What can hang from each mark:
Y: W
W: A M
Z: A E
E: Q W Z
P: H W
M: Q Z
H: P
Q: A E
A: Q Z

Known rows, with every way that one mark hangs from another:
{P H {W A {M Q}}}: [  0   5   5  -5   2 -83  -3  19  26 -10 -30   0  -7  -8   6 -52  -1 -41
 -15  -6  43 -23 -28  50  25 -53   2 -71 -12  27   2  14  12 -25  35 -19
 -13 -27  -4 -32 -14  12  -4  42  34 -42 -30   8 -32  38   4 -69 -39  19
 -28]
{P H {W {A {Q E}} M}}: [  7 -10  -2  10  11 -68  14  42  25   0  -3  -8  28  -9  -7 -52 -15 -54
 -28 -13  21 -48 -35  36  -2 -49 -15 -32  21   1  14  15  41 -27  -3 -21
 -22 -27  45   8 -36  35   4  35  56 -41 -10 -21 -35   3  41 -62 -48  10
 -30]
{Z {E W}}: [ -8  13  12   4  -8  31 -10 -17  -6  12 -34   4   1 -10 -19  -8  -2  27
   7   0 -31  47 -21 -21   9  33  18  23  12 -26   9  -2 -22  11  -9 -15
  38   3 -38 -28  15   1  13 -14 -53   1  -3  11   7 -27 -29  24  39 -22
  -2]
{W A {M {Z E}}}: [ 43 -21  37  23 -10   4 -26 -24 -13   8 -22  -8  -4  13  32  -2  10  24
  -7  13 -15 -27   3  26 -14 -25  20  18 -20  40  32   7  -3  -1  -1  20
 -21  42 -16 -20  12  10   8  26  18  27  -6  49   0  25  16  37   2  -9
  22]
{P H {W A}}: [ -3 -31  -2  -8   9 -40  24  32  19 -13   2   8 -10 -20  -6 -42 -17 -27
 -18   1  19 -13 -44  38   7 -16   3 -46  20  -9   3 -16  12 -13  -8 -41
   0 -46  -5 -50 -17  30  12   0  37 -70 -12 -26   4  31  17 -83  -4 -10
  -9]
{A Q}: [-13 -17 -55 -22   8 -15  -4  -1  18 -11   1  -5 -33   2   4  27 -15   2
 -11 -13 -17  11 -39 -17 -15  18 -25 -11 -20 -18 -20  -3  -7  31 -38  23
   0   8  24   4  -8   6  -6 -30 -14   9  34 -12  20 -18   0   9  -4 -34
  13]
{Z A {E Q {W M}}}: [ 33  25  28  69  17  48   8 -25  -7  13 -32  -3  27   2  -7  21  21  50
   7  27 -11  32  22 -30  12  26  47  45  19   0   7  26 -22  -9  -2 -13
   4 -15 -65  12   7 -14  18   5 -14  47  -6  33  -8 -39 -24  17   1  26
  -7]
{H {P {W {A {Z E}} M}}}: [ 10 -41  32  20 -11  -4   4   3 -15   8  -8  -3  43  -2  17 -22  -7  -1
 -41  14 -18 -34 -13  41 -56 -44  -4 -17 -33  32   6   7 -47 -14  16 -37
 -18  -6  13  -2  -1  -8  37  -5  67 -21  18   6 -26   0   7   7  12 -10
  28]
{P {W {A Z}}}: [ -7 -25 -14 -29  -8  -2  13  34   7  -9  24  22  -2  -6  -5  -9 -12  -7
 -15   3  15  -4  -1  21 -14 -28  -3 -27  11   0  -1 -41   0  -4  -3 -33
 -14 -18  14 -11  10  12  10 -18  18 -20   6 -13  13  14  22 -57  14 -33
  20]
{Q {E {W A M}}}: [ 25  17  20  27   1 -18   5 -19  -8  22   0 -15  27 -10 -13 -39   1  -6
  20 -12  -5  10  -8  -7  11 -35  -7  18  11 -10   8  13  51 -20 -20  -8
  -5  -8  17 -27 -21  16 -31   2 -37 -20 -41 -20  -3  10  21   7 -10  28
 -30]
{E {Q A} W Z}: [ 13  95 -25 -12  29  72  43   3  -3 -30  -8   5 -19  11 -39  13   6   7
  48   7  -1  46  17 -19  -1  63   7   6  28 -28  -6  15  11 -24  11 -15
   1 -32 -28  -6   3 -14 -30 -24 -24  -4 -23 -16 -12   8  -8  27  24  71
 -11]
{E {Z A}}: [ 26  -5 -30  12   2  62  24   2   6 -10   3   9 -28  23  -2   3 -18  58
  -5  32 -23  -9  35 -44 -16  16  22  12  26   4 -15 -38   0   4 -12  24
  -1   5 -28   6  -4   0  11 -55 -19   1  -4  10  35  16   2  -2  10  24
 -25]
{W A}: [ 24 -45  -1  -1   3   3  -1 -23   9  -2   7   2 -35  -2  19  -3  -8  30
  -1  -3  -9  -3 -25  20   0  -4 -12   1 -20   1  -1  -5   8  20 -27  -5
 -15  -9  -9 -50  -7   8  -5 -38 -24 -24  -7 -20  48  21   8 -11   4 -24
  21]
{E Q {W {A Z} M}}: [  0  36  -6  11  16   0  20  18  10   4  15   1  12  -2 -16  32  30 -19
  32  18  13   4  20  15   9   1   6  16   0   8  13  -1  27 -14 -22  -9
 -14 -30  -3  -7  10 -21 -21   9  -4  14 -34  -7  -5   6  14   3  11  28
   6]
{P W}: [ -8  -1 -40 -24  -4 -12  -1   2  18  -7  -8   6 -24  -6 -13 -38 -27  14
 -20   8   4  49 -28   1   1 -13  -2 -44   5 -11 -36 -32 -18  -3  -5 -26
  18 -21  -5 -16 -17  19   8 -20   2 -24  -8 -11  -9  -9  -1 -38  -2 -24
   3]
{A {Q {E W}} Z}: [-47  24 -46 -43  14  -1  18  46  -2  -1  51  17  37  -3 -29  36  -5 -39
  11 -24  -6 -16  15 -50  -8  15 -25  20  22 -35   5  -5  31   6 -18  21
   3   9  51  71 -17   3 -17 -10 -24  19  33 -32  -2 -35  10  25  21 -17
 -13]
{Y W}: [-35 -44   2 -22 -16 -16 -27 -32   8   3  19 -11 -58 -15   7   7  -8  11
  -1  -9   1  47 -14  -7  36  36 -16   2  -1 -17 -35 -41 -20  26 -23  22
  41   1   8 -32  -1 -17   2 -13 -34 -13  -9 -33  30 -17 -31  -6 -11 -33
   7]
{P H {W M}}: [-16   2 -18  -4   1 -69   8  20  39  -6 -15 -13   0  -4 -28 -72 -12 -46
 -37  10  20  -4 -47  33  11 -39   4 -85  15   6 -13 -27  -2 -29  -9 -11
  22 -31  26 -21 -35  33  27  21  29 -52 -10   0 -41   6  16 -50 -22  13
 -34]
{H {P {W {A {Z E}}}}}: [  1 -46  21   5  -1  20  12  12 -19   1  -1  18  26  -6  16  -4 -14   4
 -29   5 -23 -14  -6  23 -50 -12   1  -5 -26   4   1  -2 -51   4  18 -53
 -18  -5  -2  -9  10 -11  33 -34  55 -22  27 -13  -2   7  -5  -4  40 -34
  46]
{W {M Q {Z A E}}}: [ 31   7   9  23 -11  -3 -33 -34 -13   9 -35  -3   0  28  28  15  15  48
  -1  17   0  -6  45 -20   9 -10  35  13 -28  45   0  37 -24   9  39  43
 -14  66 -42  32  12  -3   6  36   9  69  11  72 -20  11 -23  31 -13   3
  -8]
{Y {W {A {Q E} Z} M}}: [-25 -54  23  -9 -14 -29 -18   5  -4  15  54 -12  11 -11  30  31  10 -39
  -6 -23  11 -55  16  12   6 -11 -49  38   8   2  10 -13  22   7 -15  37
  -6   1  72  43   8 -12  -1  23   3  11  11 -24  20 -25  22  -2 -42 -19
   1]
{A {Z E}}: [ -9 -18   0 -21   5  24   0   7   8 -14  26  21  16  16 -10  19   1  -4
 -14  15 -37 -14   8  -7  -7  15  -6  14  -1  -7  19 -20 -33  24 -20   0
  24  15   0  34  19  10  34 -31 -10  14  53  19  28 -22  13  44  44 -31
  11]
{Z A}: [ 24 -38 -28  28   0  29  14 -29   8  -2  22   1 -21   7   7   1  -9  55
  -7  12  -5  13   7 -30  -2  -5  19  -6   1  -4 -26 -13 -10  16 -34  12
   2  -3 -16 -15 -20   8  19 -42 -22   8  23  -2  40  10  -1 -14   0 -17
  -2]
{Q {E W Z}}: [  2  59 -12 -16   7  42  13  17  -8  12   5  10   7   4 -42 -28 -12   3
  29   0 -30  27  19 -45  10  14   2  22  51 -30 -12 -29  37 -16   2   0
  23   6 -11  -1 -11   7 -34 -31 -59 -20 -40 -24   1  11  -1  20  17  45
 -45]
{M {Z {E W}}}: [-19  38   4 -21  -6  30 -25 -11 -25  12 -21   5 -10   2 -18  24   5  32
  25  10 -20  50   3 -30  16  41  42  15  -8  -5   8 -14 -12   7  12  10
  19  43 -49 -21   9   5  -7  11 -24  27  -4  29  -7  -4 -21  34  47 -25
  22]
{P H {W {A Q} M}}: [ -7 -23 -13   2  -2 -63  10  38  30  -8  -7 -18   0 -13   5 -33 -11 -52
 -36 -15  34 -47 -47  47 -19 -39  -5 -52   4   6  11   5  20 -30 -15 -11
 -21 -30  26 -15 -25  22   8  30  56 -40  -1  -5 -28   2  24 -71 -34  -7
 -14]
{Q {A Z} {E W}}: [ -8  46 -14 -16  15  36  48  -2 -17  -4  59  10  66   7 -44 -19   0 -21
  35 -25  -5  -1  10 -28  -1   8 -14 -11  18 -50  21  15  26 -12   3  -3
  11 -15  48  31 -12  27 -14 -10 -36 -24  43 -42  -3  -7  31  31  24  31
 -20]

Rows:
[ 24  68 -16  -8  12  70  47  -7 -18  -6  19   2  33  11 -46 -37 -11   8
  31 -19 -21   9  20 -34 -12  21  -7  -4  42 -43  11  11  33 -36  18  -7
   9 -13  19   9 -17  21 -30 -26 -32 -29  -6 -30  -1  13  13  41  11  64
 -42]	{Q A {E W Z}}
[ 20  10  43  32 -21   9 -23 -28 -11  15 -54  -3  12  -8  12  -4  13  19
  15  -7 -11   8  -9   9   4 -12  12  23  -8  17  32  33  -5   3  27  -1
  -2   5 -34 -36  27 -22  -9  20 -42  25 -21  33   5   3 -28  15   2   7
  -5]	{Z {E {W A {M Q}}}}
[ 22 -36  -2   7 -15 -19   7  -3  16  -1  36  -2  13  15  16   2   5 -18
 -12  11   0 -57  10  39 -11 -49 -12  -1 -18  31  25 -28   6   2 -32  22
 -20   4  44  -3   5   3  11  -4   1  -3  10   6  21  20  44  10  -9  -3
   8]	{W {A Z} M}
[  7 -39  -4   2   3  -7  10  -6  -6   4 -14   5 -11 -18  13 -29 -27  18
 -24  -2  -4  14 -30  23 -46 -22 -13 -37 -32   5 -26  -8 -30  13   1 -43
 -18 -21  -6 -54 -21 -12   9 -38  41 -42  -7 -38  -2  14 -12 -28  14 -30
  32]	{H {P {W A}}}
[ -4  38  13  16  26  44  -7  -6  -5   2 -34  15  -8  -5 -27  23   9  19
  18   7 -26  70 -10 -10  21  56  20  44  11 -23   2  18 -19  11  -8 -28
  27 -15 -58 -18  18  -8  -4 -20 -31  17 -18   9   3 -32 -24  31  38   5
  23]	{Z {E Q W}}
[-23 -20 -25 -34   1  23  -2  34   3 -16  23  26  21  10   6  60  -1 -19
 -18  -7 -33 -40   3 -18 -29  31 -11  31  -9 -15  19  -3 -30  37 -19  14
   4  29  29  70  23   3  28 -27   5  37  72  19  20 -50   5  36  34 -41
  26]	{A Q {Z E}}
[ -7  82 -18 -37  13   7   7 -25 -35 -10   0   9   6  10 -15  -2  10   8
  76 -20  19  39  27 -45  26  29  -1 -15 -15 -22  -6  54  31 -11  62  14
 -17  41  -4  24   2  18 -58  34 -26  18   3 -17 -31  40 -28  32  15  30
 -14]	{M {Q A {E W}} Z}
[ 10 -17  -7   5   0  47 -16  -4 -21   4  -1   1  -1  17  29  61   4  57
 -10   6 -15 -12  38 -49 -15  42  34  44  -5   2   0  10 -27  25   4  34
 -15  65 -41  44   5  18  17  -1  26  62  46  41   8  -6 -13  21  18 -37
  32]	{M {Z {A Q} E}}
[  4 -51   3  -4  -1  26   6  29  -2 -13  28  18  12   6  27  59   5  -3
 -11 -10 -29 -66   5   9 -35   8  -9  44  -7  -5  40   9 -15  28 -20   8
 -23  15  16  31  27  -2  17 -22  11  22  50   9  45 -20  22  11  24 -45
  43]	{W {A Q {Z E}}}
[-22  21 -23 -23   1 -84 -10  12  39 -12 -28   1  -1  -3 -15 -59  -6 -52
 -20   4  33   3 -34  35  22 -39   4 -81 -12  13 -20   0  -3 -21  27 -15
  15 -21   3 -13 -22  11   0  40  28 -42 -15   9 -48  20  -7 -52 -35  18
 -48]	{P H {W {M Q}}}
[ -4 -10 -16   2   2 -44  -1 -14   7   7 -21 -21   4   0   7 -50 -26   3
 -31   8  -8  25 -35  10 -39 -37 -13 -57 -40  19 -41  -9 -36  -5   4 -22
  -3 -15  26 -24 -34 -10  17 -14  43 -39   7 -17 -37  -4  -4   7  -9  -4
   1]	{H {P {W M}}}
[-26  -5  10   3 -23 -31 -45 -43 -10  17  -1 -19 -47  -5  36  26  18  31
  17   6  45  23  38 -26  47  13  10   0 -22  34 -31  -7  -6  16  28  65
   9  42 -13  19  14 -30  -6  49  -8  44 -17  29 -10  21 -40  -7 -42  -7
 -14]	{Y {W {M Q {Z A}}}}
[ 32  21  37  49  11  22  -6 -12  -5   3 -37  -4  15  -6  -4  14  24   9
  21   7 -16  24  -1  16   7  16  13  40   7   6  31  33  -1  -8 -12 -26
  -6 -22 -45 -24  17 -14  -7   5 -18  23 -38  23  -2 -19  -3  25  15  20
  15]	{Z {E Q {W A M}}}
[ -5 -61  19   6 -28 -34 -32 -20   4   8  13 -40 -42 -25  43  26   2  -5
 -13 -23  16 -14 -15  17   8   0 -33  10  -6  12  -2 -11   4  18 -22  43
   2  -4  33  -6   1 -27  -1  15  -4   1  -5  -4  28 -24  -5 -13 -49 -34
  14]	{Y {W {A Q} M}}
[ -7  30 -15 -11 -14  51  20  39   0  -4 -12   3 -30 -10  -6  30  -5  10
  24 -10 -13 -11  15 -32 -31  28   2  21  24 -13   5 -15  40  -3   2  19
 -10  -1 -10 -32   5 -25 -33 -33 -34  12 -39 -19  19  17  -9  -9  20   8
  -7]	{E {W {A Q}} Z}
[-20  37   8 -27  -2 -60 -21  24   9  -5 -53   0   6   9 -11 -36   5 -34
 -10  13  27   3 -12  23  27 -18  25 -53 -11  20   7  10 -19 -25  60  -1
   7  26 -28   9   0  20  10  65  62   0  -9  49 -69  18  -8 -24 -12  13
 -23]	{P H {W {M Q {Z E}}}}
[-17  37  -2 -11  23  45   8  26  -7  -9   9  30  25  14 -34  48  16 -19
  19  17 -17  32  14  -8  15  54  17  39  12 -19  13  -3 -23   3  -6 -25
  20  -8 -34  35  30 -12   7 -19 -15  26  14  16   2 -32 -11  36  55  -3
  18]	{A {Z {E Q W}}}
[ -6   2 -28  17  13  30  20   2  -6  12  24  -1  32  -4  -1  20 -11  44
  11 -15   0   5  15 -75  -8  14   2  40  29 -36  -8  18  29   9 -17  12
 -10  -2  10  37 -25   6 -13 -19 -34  22  21 -27  10 -22  -6  -9   0  -8
 -20]	{Z {A {Q {E W}}}}
[ -1 -15  30   7  -6 -34  14  44  22  -5  -2   6  43  -1  -4 -39   7 -48
 -42  13  12 -69 -17  58  -2 -44  12 -25  12  15  42 -14 -12 -34   8 -36
   4 -26  21  -2   4  24  44  34  56 -32   9  20 -22   7  40 -48  -2   7
 -11]	{P H {W {A {Z E}} M}}
[ 21 -34  -8  -2  12  -5   6  11  -6  -1  28  10   2  -5  21  13 -15   4
  -5 -23 -13 -26 -13   1 -15  -7 -36  32  -1 -17  10  23  38  17 -28   3
 -34   1  27  11 -15  22 -26 -23  -9  -3  11 -36  36  -6  14   3 -15 -26
  16]	{W {A {Q E}}}
[-28 -73  13 -13 -25  -3 -27 -13  -2  -1  17 -16 -55 -28  38  48  -8   7
  -1 -31   7  -2 -16   4   5  34 -32  20   4 -12 -15 -14   2  33 -21  28
   4  -3  20 -26  13 -23 -10  -7 -14  -4  -1 -34  53 -23 -23 -23 -27 -52
  35]	{Y {W {A Q}}}
[  8 -26   9   6  -6 -47 -11 -14  -4   3 -43  -9  -8  -9  25 -33 -13   8
 -14  -4  18   5 -22  29 -38 -48 -19 -49 -63  38 -27  20 -21   3  37 -24
 -32  -9   6 -38 -11 -28  -1   1  47 -21 -19 -11 -32  28 -20 -14 -22  -6
  11]	{H {P {W A {M Q}}}}
[ -2 -37  66  13  -9  10 -20  -6  -9   5  23  -3  -5  -5  24  44  25 -13
 -10   5  -1 -19  17  39  28  17  -5  57   1  20  21 -11 -16   2  -5   7
   5  -3   7  19  46 -34  21  19  13  13 -15  13  28 -30   7  14 -17  -2
  27]	{Y {W {A {Z {E Q}}} M}}
[  2   7  24  15 -18  -6 -21 -22 -13  17   2 -13 -16   0  20  -7   4  35
   1   8  13  -1  49 -35  28  -4  -8  30  17  19 -29 -10   9   0  38  46
  14  10  12  45   9 -29  -7  11 -31  21 -27  12   4   3 -31   6 -52  37
 -49]	{Y {W {M {Q {E {Z A}}}}}}
[ -8 -11  40 -11 -18 -42 -45 -35 -27  22  11 -10 -30  -6  39  11  13   4
  23 -17  32  -1  25   6  40  -3 -18  26 -15  29 -10   7  27   5  33  41
 -10  36  10   9  11 -19 -34  54  -9  15 -45   7   0  28 -19   4 -46  -1
  -2]	{Y {W A {M {Q E} Z}}}
[ -7  84 -28 -16  25  51  18  25   3 -12 -17  11 -39   7 -37  19   2   2
  43  24  -5  56  18 -30  11  58  10  24  36 -14 -27 -14  23 -12  -1  -7
  15 -23 -52 -11   0 -25 -37 -37 -40   7 -61 -12 -11   6 -30  22  31  55
 -14]	{E Q W Z}
[-23   2 -10 -11 -14  23  19  14  -2   0  31  15   3 -15 -11  21   7  -9
  28  -4   1  -2   6  -4  -6  -3   3  12   9 -17  11 -24  20   7 -22  -8
  -3 -19   2 -40   7 -10  -8 -12 -40  -9  -5 -24  25  17  -3 -20  35 -23
   6]	{E {W {A Z}}}
[ 17  25 -35 -26  44  33  42  -1   9 -42  44  13   4  28 -19  29   7 -22
  16   1  -1  11   9  11   8  39 -14 -10 -15 -24   1  21 -13   6 -17  -8
  -8 -20  11  47   3  13  -3 -25  12   6  49 -20  15  -6  26  31  12  25
  29]	{E {Q {A Z}}}
[-14  -9  -1  -8  -4 -53  28  48  29  -8  19  -2  27  -5 -16 -41   0 -61
 -33   8  29 -57 -17  54  -7 -52   1 -51  13  17  21 -34  14 -27  -6 -27
  -6 -28  34 -12 -18  25  28  25  60 -55   3  -4 -19  24  42 -74 -16   8
 -19]	{P H {W {A Z} M}}
[ 47  40   6  11  24  21  -4 -36 -11 -10 -14 -16   8  35   2   7  15  11
   5  17 -11  12  11  22   6  20  14   3 -36  15  26  45 -26  -8   6  15
 -12  36 -13  30   2  21   7  35  39  32  18  48 -31  -6  22  63  -9  30
  20]	{W {M {Z {E {Q A}}}}}
[-17  -6  17  -8 -10 -51 -44 -45  -3  16  -2 -13 -22 -13  14 -18   4  -8
   3 -14  13  27  -1  -3  56  -6 -30   4  -9   7 -28   3   4   9  20  26
  24  12  28  23   5 -21 -15  25 -36   9 -24  -8  -5 -15 -24  21 -54   7
 -30]	{Y {W {M {Q E}}}}
[  5  20  30  52 -17  27 -18 -37 -11  17 -48  -3  23  -2  13   7  15  60
   9   5  -2  12  24 -39   2 -10  35  20   2  13   7  33 -19  -1  25   8
  17  13 -49  -3  16 -24  11  14 -39  50   9  48  -8  -7 -36  13   1   9
 -30]	{Z A {E {W {M Q}}}}
